In the rows, 128 means zero.
Known rows, with every way that one mark hangs from another:
j_101{j_124{j_464{j_569}} j_341 j_767}: [ 98 153 100 111 128 107 133  71 139 136 162 138  92 156 106 133 149  57
 170 119 193 157 123 100 120 115  86]
j_569{j_304 j_464{j_124{j_101}} j_703{j_364}}: [ 85 138 136 147 168 147 141 180  96  74 110 163 138  69 105  50 137 158
 119 146 140  44 184 115 104 140 134]
j_124{j_464{j_767{j_101{j_341}}}}: [127 152 162  97 158 105 131  94 148 136 144 120  97  97 149 134 133 100
 202 115 171 138 121  71 116 141 123]
j_464{j_124{j_101{j_341}} j_569{j_304 j_703}}: [ 55 161  86 166 126 160 129 119 127 109 141 145 104 112 120 101 143 135
  96 130 170  90 158 140  95 100 131]
j_464{j_124 j_767{j_101{j_341}}}: [135 202  89  84 106 127 116  93 182 137 156 127  86  91 161 119 110 114
 198 118 173 137 139 135 119 154 124]
j_767{j_101}: [144 196 143 104 132 109 102 107 147 124  93 121 106  46 192 116 134 140
 108  93 135 131 142 103 117 169 109]
j_464{j_124 j_767}: [140 163 115 112 122 128  87 105 175 145 112 121 104  48 171 136 128 111
 217 103 156 120 144 120 121 171 134]
j_101{j_124}: [126 190 107 135 104 110 105 111 146 123  90 136 120  66 190 106 148 120
 120 105 130 145 145 124 131 185 105]
j_101{j_124 j_341 j_767{j_464}}: [113 181 114 100 119 107 119  95 152 132 155 121  85 125 135 111 118  67
 125 142 172 177 117 130 123 145  80]
j_767{j_101{j_124} j_464}: [128 214 172  91 107 102 114 109 144 123 141 104  93 101 163  87 120  92
  63 117 145 154 129 140 123 167  97]
j_569{j_304 j_464{j_124 j_767} j_703{j_364}}: [ 98 139 136 135 180 146 123 160 137 106 130 144 120  15 101  85 123 157
 181 144 148  59 182 113 121 123 168]
j_364{j_703{j_569{j_101{j_767} j_304}}}: [108 131 171 148 186 159 104 144 116 120  77 124 128  52 123 131 157  94
 155  64 128 116 126  84 115  98 133]
j_341{j_101{j_124 j_767{j_464{j_569}}}}: [133 152 165  95 123 133 126  98 148 132 119  95  62 145 139 140 136  56
 112 130 188 145 133 121 111 130  96]
j_341{j_101{j_124}}: [148 175 125 118 105 134 141 122 146 110  69 122  98 107 202 121 152 119
 106 121 151 135 155 119 118 182 108]
j_767{j_464}: [126 162 177 122 137 115  81 107 141 133 109 102 105  33 176 134 120 106
  81 109 134 144 134 111 119 161  99]
j_341{j_101{j_124{j_464{j_569}} j_767}}: [136 127 159 102 141 125 147  97 133 123 102 115  78 167 132 144 166  60
 162 114 194 125 138  86 106 133 100]
j_464{j_124{j_101} j_569{j_304} j_767}: [ 87 151 111 150 126 138  96 115 152 154 139 112  87  89 133 127 160  98
 199 118 177 101 145 116  99 112 157]
j_569{j_101{j_341}}: [119 167  97 112 121 147 129 113 145  99 101 153 118  78 183 117 113 126
 131 123 152 140 146 105 120 155 108]
j_364{j_703{j_569{j_464{j_767}}}}: [115 121 202 140 174 152 101 123 136 141 107 120 135  30 125 142 127  84
 207  73 123 136 120  90 141 121 111]
j_124{j_464{j_569{j_703}}}: [ 93 113 186 148 176 130 108  89 117 117 111 130 121  68 129 145 142 111
 130  91 154 100 138  75 114 118 114]
j_364{j_703{j_569{j_101 j_304 j_464}}}: [ 95 135 192 151 175 175 127 163 113 108  86 130 140  38 123 112 146 109
 128  80 122 107 144  96 124 103 130]
j_569{j_101 j_464}: [128 144 175 100 142 156 137 151 136  93  81 146 126  61 169  91 112 121
 153 125 151 105 155  94 119 163 108]
j_304{j_569{j_464}}: [124 183 163 127 116 100 106 104 140 122  61 141 123   7 176 121 137 146
 152 107 132 118 155 113 128 141  96]
j_101{j_124{j_464} j_341 j_767}: [117 155 110 107 138 100 142  98 135 121 138 144 103 150 132 115 149  74
 179 125 181 153 121  92 115 149  85]
j_569{j_101{j_767} j_703}: [121 120 179 110 192 158 122 136 128  83  66 153 121  79 153  99 109 120
 186 115 155  91 133  81 105 139 127]
j_124{j_464}: [130 131 169 130 159 106 106 108 122 124  87 125 125  61 169 139 158 112
 143  91 139 118 138  68 113 165 104]
j_364{j_703{j_569{j_304}}}: [103 153 154 179 167 141  85 130 120 137  80 114 135   5 146 147 169 122
 104  55 102 127 136 100 126 114 129]
j_703{j_569{j_101}}: [116 171 139 113 144 142 102 107 140 108  81 143 123  57 160 123 116 115
 127  77 131 116 141 113 136 123 119]
j_569{j_304 j_464{j_124}}: [111 175 130 134 128 141 120 162 148 122 101 121 108  22 156  99 155 151
 104 124 148  88 181 124 105 149 131]

Rows:
[116 145 168 132 140 162 106 129 129 120 103 130 142  55 122 123 131  94
 142  63 122 115 141 126 135 138  89]	j_364{j_703{j_569{j_464{j_124}}}}
[107 167 117  67 135 163 143 118 151 101 130 160 104 122 102  98  91  84
 176 113 180 108 146 134 126 102  94]	j_703{j_569{j_101{j_341 j_767} j_464{j_124}}}
[107 148 153 101 149 112 121  64 153 152 173 114  86 105 122 154 131  81
 191 109 188 145 122  79 117 103 123]	j_124{j_464{j_569 j_767{j_101{j_341}}}}
[ 99 152 192 126 139 129 132 124 134 101  82 159 127  78 138  81 118 130
 247 130 156  76 141 124 115 130 120]	j_304{j_569{j_464{j_124{j_101} j_767} j_703}}
[138 153 157  91 140 117  82 109 150 136 118 105  88  80 142 127 121  77
 142 107 163 125 132 119 106 155  92]	j_101{j_767{j_464{j_124}}}
[ 98 109 178 142 152 117 116  98 100 123 113 131 120 133 135 127 161  78
 156  97 163 109 125  67 100 136  95]	j_124{j_101 j_464{j_569}}
[ 76 111 138 144 173 115 135 106 105 136 143 128  90 152 101 131 176  77
 166 126 194 118 123  59  84  88 110]	j_124{j_101{j_341 j_767} j_464{j_569{j_304}}}
[101 140 175 151 163 161 107 148 140 142 116 113 124  29 110 128 151 100
 182  79 131 108 140 113 126 107 140]	j_364{j_703{j_569{j_304 j_464{j_124 j_767}}}}
[113 178 109  92 131 134 133 120 119  80 124 173 140  92 103  71 102  97
 130 109 132 107 165 133 158 130 106]	j_703{j_364 j_569{j_101{j_124} j_464}}
[111 106 185 110 164 135 113  90 140 135 129 124 105  95 128 152 136  66
 229 103 179 117 128  62 117 114 141]	j_124{j_464{j_569{j_101} j_767}}
[ 87 124 148 137 145 156 105 100 144 126 137 138 108 117 123 113 119  93
 229 116 175  90 129 120 107 123 135]	j_464{j_124{j_101} j_569{j_703} j_767}
[ 84 166 182 130 188 147 154 155 153 117 139 127  95  31 134  88 117 164
 161 158 165 103 150  97 110 100 165]	j_569{j_304 j_464{j_767{j_101{j_341}}} j_703}
[ 99 198  70 129 138 122 114 123 119  97 111 157 128  62 117  88 141 123
  89  98 122 105 170 132 146 112 150]	j_703{j_364 j_569{j_101{j_124} j_304}}
[116 140 112 122 150 117 120 113 124 119 104 146 107 127 163 112 135  99
 185 127 165 140 115  84  97 153  85]	j_124{j_101{j_341 j_767}}
[ 79 121 165 127 167 136 119  97 117 117 150 132  93 145 110 112 106  73
 141 140 181 134 108 101  99 104  87]	j_124{j_101{j_341 j_767{j_464{j_569{j_703}}}}}
[114 177 125  98 115  99 151  89 130  97  94 166 113 140 135 104 146  85
 204 122 176 134 128 108 118 122  96]	j_304{j_569{j_101{j_124{j_464} j_341 j_767}}}
[ 98 157 115 138 123 154  92  89 148 117 119 137 113  61 136 129 121 128
 117  94 154  94 159 140 120 129 116]	j_464{j_124 j_569{j_703}}
[ 91 157 104 126 115 113 133  67 155 145 179 132  97 132 122 139 141  68
 191 128 183 166 125 106 134 121 114]	j_101{j_124{j_464{j_569 j_767}} j_341}
[105 138 171 107 154 139  82  91 145 132 139 110  85  88 105 132 109  74
 132 108 174 110 134 127 108 112 102]	j_101{j_767{j_464{j_124 j_569{j_703}}}}
[125 147 159 124 142 103 122 106 144 134 118 126 115 101 156 118 156  84
 209 111 157 138 124  88 126 168 123]	j_101{j_124{j_464{j_767}}}
[ 83 194 173 117 136 141 105 111 144 125 162  96  78  71 111 104 122 120
  31 113 165  95 155 152 103  95 135]	j_767{j_101 j_464{j_124 j_569{j_304 j_703}}}
[ 91 103 143 121 163 115 131  86 107 127 144 140  99 174 106 133 150  56
 195 118 196 131 111  62  92 110  82]	j_124{j_101{j_341 j_767} j_464{j_569}}
[ 79 135 101 126 138 155 122  95 131 109 145 154 102 156 106 108 115  93
 173 122 188 102 132 128  97 111  95]	j_464{j_124{j_101{j_341 j_767}} j_569{j_703}}
[111 165 162  85 149 146 140 128 140 103 104 152 113 117 116  80 111  74
 178 107 163 114 135 121 136 115 103]	j_703{j_569{j_101{j_124 j_767} j_464}}
[150 155 172  89 133 126 133 122 145 120  96 100  72 140 161 123 138  71
 122 134 176 140 135 116 109 158  96]	j_341{j_101{j_124 j_767{j_464}}}
[ 98 145 123 148 184 148 120 155 107  71  81 161 137  23 140  87 133 171
  99 125 123  70 177  92 115 127 168]	j_569{j_101 j_304 j_703{j_364}}
[129 143 129 118 126 131 102 122 150 132 109 132 111 107 167 108 134  97
 241 114 161 110 129 111 106 176 126]	j_464{j_124{j_101} j_767}
[125 184 147  95  95 132 132 121 144  92  70 159 124  64 159  90 122 127
 173 115 154  89 166 139 120 145 103]	j_304{j_569{j_101 j_464{j_124}}}
[ 92 201  72 139 108 143 151 143 144 101 114 148 109  91 169  85 150 137
  94 143 153 139 160 127 116 139 141]	j_569{j_101{j_124 j_341} j_304}
[120 190 142  88 121 124 150 119 170 129 157 133  94  94 152  88 109 106
 193 147 173 151 134 118 131 150 113]	j_569{j_464{j_767{j_101{j_124 j_341}}}}
[ 77 165  99 147 126 112 136  88 153 151 178 124  90 109 118 136 163  86
 165 135 185 156 136 105 124 102 140]	j_101{j_124{j_464{j_569{j_304} j_767}} j_341}
